What can hang from each mark:
sunur: toli
gobu: lovob sunur
vanuf: mumid
gazo: sunur
nerazom: kivuk
kivuk: fubil nerazom
netus: mumid
fubil: kivuk
toli: mumid sunur
mumid: kivuk netus toli vanuf

Every row comes from one small tree of marks. Brackets hold a mark, then the marks that hang from it, in alphabetical order. Every link used is in the known rows. Which tree was each row made from?
Known rows:
[netus [mumid toli vanuf]]: -1.173,-0.016,-1.225,2.225,0.164,0.624,-2.854,-0.664,-0.830,1.793,-0.801,-0.753,-0.126,0.178,-1.223,-1.179,-1.245,-1.357,-1.475,0.327,-2.288,0.639,0.634,-1.421,-0.326,-1.469
[netus [mumid kivuk [toli sunur] vanuf]]: -0.989,0.317,1.367,2.413,-0.201,-0.060,-3.419,-2.329,0.665,0.755,-1.721,-0.600,-0.427,0.305,-1.790,-1.101,-0.778,-1.804,-1.521,0.344,-2.561,1.456,0.947,-0.616,0.894,-2.545
[mumid netus toli vanuf]: -1.043,-0.797,-0.172,2.460,1.246,1.499,-2.197,-2.776,-1.710,1.589,-0.693,-0.843,-1.089,0.710,-1.998,-0.464,-1.375,-1.599,-1.172,0.101,-0.080,1.188,-0.486,-1.205,0.719,-0.855
[netus [mumid [kivuk nerazom] toli vanuf]]: -0.971,0.210,0.303,2.233,0.356,1.222,-2.653,-1.629,-1.002,1.626,-1.513,-0.764,-0.872,0.324,-2.549,-0.270,-1.152,-0.141,-0.928,0.251,-1.817,2.889,2.787,-0.023,0.651,-1.729
[gobu [sunur toli]]: 0.275,0.317,0.153,0.975,0.257,0.883,-2.722,0.840,0.475,2.033,-0.487,-0.389,-0.458,0.658,-0.291,-1.370,-1.290,-1.658,-0.886,-1.703,-0.601,-0.041,-2.788,-0.840,-0.430,-0.243
[sunur [toli [mumid [kivuk nerazom] netus vanuf]]]: 0.116,0.131,0.514,2.461,0.690,2.343,-2.883,-2.683,-1.285,2.609,-1.638,-1.124,-2.610,1.269,-2.997,-0.290,-1.404,-0.401,-0.574,-0.841,0.216,2.887,1.097,-0.635,2.414,-1.976
[fubil [kivuk nerazom]]: 0.355,0.819,1.385,0.297,1.315,1.356,-1.465,-1.648,-2.371,1.445,-1.088,0.248,-1.938,0.080,-1.382,1.098,-1.986,0.098,-0.135,-1.351,-1.820,1.167,-0.835,-1.022,-0.555,0.718
[mumid [kivuk fubil nerazom] netus [toli sunur] vanuf]: 0.432,-1.042,3.021,2.042,1.975,0.383,-1.803,-6.278,0.102,1.001,-1.677,-0.204,-2.966,1.270,-3.140,0.404,-2.046,-1.010,-1.291,0.024,0.277,2.098,1.976,0.273,2.756,-2.104
[vanuf [mumid netus [toli sunur]]]: -0.361,-0.204,-0.839,1.319,1.000,-0.660,-3.165,-2.262,-0.202,0.291,-2.112,-0.141,-0.688,0.769,-1.428,-0.833,-1.205,-1.051,-1.385,-0.537,-1.334,0.671,-1.279,-0.470,1.465,-1.783
[toli [mumid [kivuk fubil nerazom] netus vanuf] sunur]: 1.332,-0.679,2.679,1.430,2.103,0.447,-2.430,-4.977,-0.718,0.888,-1.371,-0.028,-3.688,1.176,-2.726,-0.052,-1.983,-1.372,-1.287,-0.323,1.194,1.444,2.342,-0.668,3.487,-2.993
[gobu lovob [sunur toli]]: 0.762,0.025,0.529,1.070,0.465,1.032,-3.044,0.805,0.303,1.534,-0.631,-0.238,0.453,1.217,-0.626,-1.546,-0.338,-1.644,-0.692,-2.124,-1.501,-0.371,-1.911,-1.022,-0.303,-1.023
[mumid kivuk netus vanuf]: -0.647,-0.086,1.770,2.061,1.126,2.746,-2.127,-2.265,-2.119,0.651,-0.635,-1.056,-1.802,0.369,-2.131,-0.329,-0.693,-1.495,-0.671,0.041,1.419,1.804,0.142,-1.295,1.302,-0.988
[netus [mumid kivuk toli vanuf]]: -1.542,0.185,0.246,2.564,0.167,0.877,-3.241,-1.059,-0.705,1.245,-1.480,-1.122,-0.171,0.110,-1.953,-0.913,-0.426,-1.009,-1.383,0.587,-1.927,1.930,1.580,-0.809,0.020,-1.768
[toli [mumid kivuk netus] sunur]: 0.242,0.162,2.264,1.192,1.434,0.043,-3.736,-2.381,-0.666,0.455,-1.756,-0.402,-1.504,0.653,-1.860,-0.818,-1.077,-2.207,-1.132,-0.724,0.278,1.242,-0.359,-0.609,1.944,-2.259
[toli mumid]: -0.399,-0.141,-0.282,0.840,1.730,-0.803,-3.047,0.848,-1.789,1.721,-0.327,-0.271,-0.712,0.032,-1.011,-1.108,-1.046,-1.561,-1.167,-0.897,-0.306,-0.220,-0.920,-1.484,-0.532,-0.838
[gazo sunur]: -0.567,-0.026,1.175,0.512,0.708,1.882,-1.742,2.110,-1.257,0.371,0.101,-0.182,-0.559,0.106,-0.877,-1.006,-1.057,-1.633,-0.466,-0.998,0.324,-0.497,-1.389,-0.861,-1.036,0.480
[sunur [toli [mumid netus vanuf]]]: -0.212,-0.130,-1.152,2.473,0.478,1.469,-3.042,-1.620,-1.103,2.741,-0.878,-1.131,-1.909,1.108,-1.719,-1.113,-1.527,-1.717,-1.150,-0.832,-0.203,0.584,-1.051,-2.026,1.474,-1.740
[mumid [kivuk fubil nerazom] netus toli vanuf]: 0.015,-1.284,1.933,2.242,2.463,1.087,-1.611,-4.919,-1.176,1.469,-1.303,-0.772,-2.652,1.102,-3.179,0.586,-1.744,-0.307,-1.145,0.371,0.911,2.529,2.612,0.144,1.941,-1.370
[netus [mumid [kivuk fubil nerazom] toli vanuf]]: -0.092,-0.527,0.742,2.001,1.406,0.174,-2.211,-2.752,-0.355,1.591,-1.517,-0.679,-1.691,0.528,-2.380,-0.187,-1.613,-0.109,-1.419,0.597,-1.315,2.059,3.766,-0.178,0.895,-1.877
[nerazom kivuk]: -0.139,0.508,0.936,0.514,0.902,-0.195,-2.117,0.204,-0.588,0.962,-1.018,-0.310,-1.461,-0.091,-1.311,0.058,-0.692,-1.055,-0.573,-1.763,0.078,1.402,-1.753,-1.325,-0.935,0.351
[sunur [toli mumid]]: -0.398,0.022,-0.946,1.520,1.014,-0.646,-3.289,0.592,-0.317,3.008,-0.815,-0.651,-0.839,0.568,-1.102,-1.343,-1.354,-1.205,-1.208,-1.382,-1.383,-0.053,-1.810,-1.451,-0.508,-0.828
[toli [mumid [kivuk fubil nerazom] vanuf] sunur]: 0.865,-0.556,2.891,1.284,1.874,-0.980,-2.351,-3.478,-0.365,1.268,-0.944,0.353,-3.273,0.755,-2.512,-0.064,-1.366,-1.043,-1.351,-0.371,0.211,0.687,2.059,-0.791,2.262,-2.568

Which tree is each row?
-0.685,0.327,0.600,1.868,0.975,-0.601,-3.637,0.330,-0.200,2.448,-1.480,-1.089,-0.960,0.491,-1.631,-1.150,-0.517,-0.851,-1.042,-1.078,-1.222,1.167,-0.831,-0.739,-0.043,-1.064
[sunur [toli [mumid kivuk]]]
0.147,0.061,1.798,0.844,1.905,2.210,-1.779,-1.975,-2.084,0.881,-1.179,-0.502,-1.859,0.476,-2.306,0.271,-1.665,-0.426,-0.121,-0.816,1.356,2.934,0.654,0.171,1.252,-0.405
[mumid [kivuk nerazom] netus]
0.778,0.028,1.238,2.544,0.075,2.762,-4.330,-1.618,-0.569,1.235,-1.699,-1.236,-0.896,1.951,-2.071,-1.391,0.602,-1.995,-0.986,-1.158,0.021,1.227,0.701,-1.149,2.344,-3.263
[gobu lovob [sunur [toli [mumid kivuk netus vanuf]]]]
0.566,-0.023,0.914,1.207,1.342,1.336,-1.848,-1.843,-0.845,1.113,-0.888,-0.373,-2.310,0.235,-1.838,-0.235,-1.816,-0.291,-1.034,0.117,0.035,1.501,3.344,-0.873,1.114,-1.774
[netus [mumid [kivuk fubil nerazom] vanuf]]
-0.730,0.460,1.307,1.551,0.329,-1.077,-3.738,-1.486,1.082,0.690,-2.097,-0.460,0.262,0.183,-1.420,-1.190,-1.182,-1.610,-1.469,-0.124,-2.777,1.506,0.315,0.096,0.221,-2.015
[netus [mumid kivuk [toli sunur]]]
-0.386,0.386,-0.243,1.135,1.374,1.440,-2.787,-0.365,-1.910,-0.230,-1.849,-0.953,-1.105,0.267,-1.454,-0.627,-0.214,-0.229,-0.669,-0.360,0.831,1.755,0.086,-0.683,1.213,-1.082
[vanuf [mumid kivuk netus]]
0.893,-0.608,0.844,2.264,1.739,1.249,-2.408,-3.797,-0.548,2.582,-1.576,-1.016,-3.473,1.486,-2.804,-0.075,-1.893,-0.345,-1.113,-0.591,0.653,2.037,2.214,-0.752,2.684,-2.156
[sunur [toli [mumid [kivuk fubil nerazom] netus vanuf]]]
-0.191,-0.077,0.892,1.541,0.704,-0.473,-2.991,-1.196,-0.893,1.361,-0.222,0.203,-1.687,0.396,-1.358,-1.072,-1.087,-2.371,-1.437,-0.657,-0.716,-0.654,-1.032,-2.103,0.974,-2.215
[toli [mumid vanuf] sunur]
0.162,0.395,-0.074,0.735,1.586,1.937,-2.322,-1.072,-2.228,0.048,-1.924,-0.504,-1.816,0.432,-2.087,0.075,-0.885,0.647,-0.226,-0.703,0.957,2.849,1.189,-0.006,1.864,-1.121
[vanuf [mumid [kivuk nerazom] netus]]
0.420,-0.513,1.022,2.101,1.583,-0.113,-2.421,-2.259,-0.244,2.919,-1.142,-0.762,-3.055,1.034,-2.662,-0.214,-1.287,-0.082,-1.141,-0.727,-0.120,1.338,1.840,-0.914,1.403,-1.822
[sunur [toli [mumid [kivuk fubil nerazom] vanuf]]]
-0.922,-0.365,2.550,2.616,0.814,0.844,-2.683,-4.602,-0.189,0.648,-1.551,-0.700,-1.409,0.876,-2.642,-0.413,-0.914,-1.996,-1.263,0.175,-0.541,1.871,-0.152,-0.358,1.899,-2.000
[mumid kivuk netus [toli sunur] vanuf]
-0.923,-0.521,1.590,2.470,1.427,2.057,-1.990,-3.909,-1.892,1.478,-1.385,-0.911,-1.852,0.906,-3.288,0.446,-1.206,-0.350,-0.564,0.089,0.378,3.422,1.634,0.242,1.694,-1.136
[mumid [kivuk nerazom] netus toli vanuf]
-0.742,-0.731,-0.002,1.506,2.266,-1.794,-2.798,-1.141,-0.313,0.569,-2.002,-0.719,-0.935,0.354,-1.744,-0.532,0.069,0.359,-1.628,0.116,-0.879,0.754,1.248,-0.212,-0.036,-1.135
[vanuf [mumid [kivuk fubil] toli]]
-0.549,0.162,0.938,1.127,1.060,-1.306,-2.904,-2.032,-0.042,0.528,-2.378,0.187,-1.007,0.530,-2.479,-0.093,-0.457,0.510,-0.840,-0.706,-1.886,2.343,0.632,0.758,1.184,-1.718
[vanuf [mumid [kivuk nerazom] [toli sunur]]]
-0.180,-0.389,-0.443,1.803,1.213,1.636,-2.874,-1.361,-2.569,1.678,-0.328,-0.768,-1.890,0.614,-1.641,-0.901,-1.243,-1.994,-1.206,-0.318,0.986,0.404,-0.063,-2.124,1.371,-1.790
[toli [mumid netus vanuf]]
1.243,-0.537,0.794,1.438,2.256,0.223,-2.768,-2.961,-0.193,2.363,-1.979,-0.898,-2.834,1.358,-2.442,-0.160,-2.181,-0.218,-1.050,-1.069,0.452,2.052,1.596,-0.062,2.021,-1.617
[sunur [toli [mumid [kivuk fubil nerazom] netus]]]
-0.329,-0.522,1.037,1.388,1.384,-0.325,-2.748,-3.413,0.020,1.044,-1.319,-0.117,-0.673,0.776,-1.691,-0.608,-2.122,-2.235,-1.323,-0.671,-0.934,0.759,-1.776,-0.325,0.894,-1.210
[mumid netus [toli sunur]]
-0.568,-0.647,1.022,2.293,0.807,0.561,-2.433,-4.171,-0.340,1.147,-0.899,-0.258,-1.358,0.932,-2.013,-0.604,-1.657,-2.358,-1.344,-0.132,-0.837,0.708,-1.187,-0.999,1.602,-1.725
[mumid netus [toli sunur] vanuf]
-1.060,0.232,1.207,2.488,-0.494,2.090,-3.195,1.003,-0.373,1.547,-0.897,-1.284,-1.488,0.888,-2.149,-1.254,0.179,-1.281,-0.811,-0.635,-0.545,0.584,0.121,-0.987,0.504,-1.426
[gazo [sunur [toli [mumid kivuk vanuf]]]]
-1.103,-0.196,2.807,1.630,1.272,-1.445,-2.972,-2.379,0.485,0.836,-1.527,-0.244,-0.366,0.334,-2.101,-0.618,-0.612,-1.493,-1.230,-0.392,-1.635,1.317,-1.116,0.218,0.011,-1.027
[mumid kivuk [toli sunur]]
-1.153,-0.420,1.370,1.991,1.848,0.831,-2.834,-2.303,-1.080,1.052,-1.687,-1.117,-0.567,0.541,-2.328,-0.292,-0.883,-1.141,-0.997,-0.021,-0.013,2.360,-0.040,0.130,0.364,-0.560
[mumid kivuk netus toli]
-1.044,-0.493,1.308,2.112,0.669,-0.706,-2.414,-2.642,0.009,1.507,-0.490,0.052,-0.922,0.441,-1.797,-0.688,-1.142,-1.973,-1.378,-0.339,-1.649,0.006,-1.463,-1.058,0.383,-1.323
[mumid [toli sunur] vanuf]
1.667,0.097,1.337,1.372,0.923,2.265,-3.980,-1.528,-0.509,1.430,-2.274,-0.682,-0.787,2.062,-2.230,-0.857,-0.445,-0.961,-0.486,-2.090,-0.189,2.348,1.197,0.332,2.265,-2.707
[gobu lovob [sunur [toli [mumid [kivuk nerazom] netus]]]]
-0.512,0.310,1.421,2.035,-0.043,0.419,-2.876,-3.098,0.249,1.243,-1.789,-0.173,-1.074,0.528,-2.395,-0.379,-1.449,-0.846,-1.082,-0.075,-2.494,2.476,1.965,0.141,1.490,-2.579
[netus [mumid [kivuk nerazom] [toli sunur] vanuf]]
-0.355,-0.345,2.657,2.234,1.080,1.369,-2.215,-5.277,-0.620,1.041,-1.620,-0.282,-2.075,1.096,-3.257,0.255,-1.606,-1.086,-0.756,-0.223,-0.176,2.933,0.981,0.415,2.530,-1.972
[mumid [kivuk nerazom] netus [toli sunur] vanuf]
-1.044,-0.054,1.248,2.115,1.124,0.465,-3.144,-0.389,-2.038,1.361,-0.537,-0.734,-1.528,0.142,-1.996,-0.734,0.122,-1.305,-1.126,-0.034,0.196,0.887,0.717,-1.577,0.440,-1.657
[toli [mumid kivuk vanuf]]
